What can hang from each mark:
M: Q T
U: B Q
T: M U
B: E U
E: B
X: J
Q: M X

Every row comes from one small tree of marks. The marks that hang from a mark follow it in brackets, in alphabetical order. Every link used is in the known rows. Which tree was each row made from?
In the rows, zero is written as 128.
Known rows:
U[Q[X[J]]]: [167 146 137 122 132 140 143 136 158 130 153  69 137 101 126 180 103 102]
U[B[E]]: [180 125 142 124 137 111 147 144 105 113 120  70  47 146 123  95 112 119]
T[M[Q[X[J]]]]: [118 140 127 120 164 137 142 121 134 127 186  67 153 136 144 208 137 114]
X[J]: [168 145 134 120 133 128 131 126 121 128 118 114 112  95 129 163 135 115]
U[B Q]: [122 128 139 128 109 122 133 154 154 120 125  76 100 146 125 109  95 125]
Q[M[T[U]] X]: [112 132  76 131 169 110 128 138 114 124 182  94 181 140 145 132 147 138]
M[T[U]]: [ 64 128  90 123 136 111 108 138 120 133 154 104 138  93 142 120 172 118]
M[Q T[U]]: [ 36 122  80 123 146 108 110 127 109 139 190 107 164 146 147 132 163 116]
M[Q T[U[B]]]: [ 67 122  91 123 141  98 119 152 107 138 171  74 107 150 143 112 151 126]
T[U]: [118 124 119 122 123 122 115 129 120 143 143 127 128 123 129 102 171 115]
E[B[U]]: [115 110 128 121 130 117 145 120 104 116 161 100  45 142 128 124 174 116]
Q[M[T[U]]]: [ 77 129  69 130 157 105 112 130 104 117 162 119 178 151 145 119 167 137]
Q[M[T[U]] X[J]]: [151 147  82 124 174 112 131 137 110 126 170  81 165 112 144 168 157 123]
M[Q T]: [ 42 125  88 128 153 115 124 126 118 126 172 109 162 149 145 159 119 128]
Q[M X]: [170 130 111 136 161 128 149 130 122 118 159 119 164 178 131 137 102 147]
U[B Q[M X[J]]]: [207 147 127 129 149 121 157 153 142 109 141  57 124 158 127 154  83 129]
T[M[Q] U]: [ 36 120 108 118 138 125 109 116 122 135 188 102 168 176 145 132 187 119]
B[E U[Q[M[T]]]]: [ 67 121  70 128 167 102 138 121  99  77 200  82 132 207 147 139 123 121]
B[E U[Q[X[J]]]]: [172 133 130 115 147 127 159 126 115 108 192  55  67 142 130 179 122  86]
B[U[Q[X]]]: [105 120 122 127 123 133 145 136 142 118 191  98 116 159 131 154 114 116]

Write each row's tree:
[148 125 139 124 126 114 144 144 132 107 133  49  73 153 121  96  97 109]  U[B[E] Q]
[ 87 108 130 120 117 122 142 124 127 109 174  82  70 159 126 129 145 105]  E[B[U[Q]]]
[146 119 102 128 166 120 161 121 105  91 209  83 118 234 131 136 102 119]  B[E U[Q[M X]]]
[ 88 113 109 126 141 114 147 116 112  93 185  95 107 216 129 122 141 126]  E[B[U[Q[M]]]]
[105 138  91 117 165 116 129 134 110 146 201  70 147 104 147 185 156 102]  M[Q[X[J]] T[U]]
[148 127 110 124 140 102 136 138 106 107 160  66 104 207 125  66 133 117]  T[U[B[E] Q[M]]]
[ 88 118 122 115 147 107 128 130  97 119 181  44  86 190 140  98 175 109]  T[M[Q] U[B[E]]]
[157 129 143 131 121 128 149 162 160 125 145  56 104 130 123 126  78 126]  U[B Q[X]]
[ 34 127 121 119 115 131 104 128 160 124 167  77 173 136 137 121 171 107]  T[M U[Q]]
[126 152  87 130 169 120 141 138 148 103 171  64 191 122 143 193  96 121]  U[Q[M[T] X[J]]]
[166 128 118 130 148 108 150 137 117  92 145  64 108 212 125  91  91 129]  U[B[E] Q[M]]
[158 138 105 124 154 126 153 128 121 103 191  98 140 196 135 185 118 122]  B[U[Q[M X[J]]]]
[200 128 122 132 160 117 165 143 128  99 163  43 105 200 124 104  70 128]  U[B[E] Q[M X]]
[ 33 125  65 132 152 109 128 129 121  88 190 112 165 198 148 155 126 139]  B[U[Q[M[T]]]]
[130 117 125 123 141 127 155 128 117 108 204  69  82 171 128 140 108 100]  B[E U[Q[X]]]
[165 139 128 122 157 132 150 122 120 142 176  95 136 142 132 192 112 113]  M[Q[X[J]]]
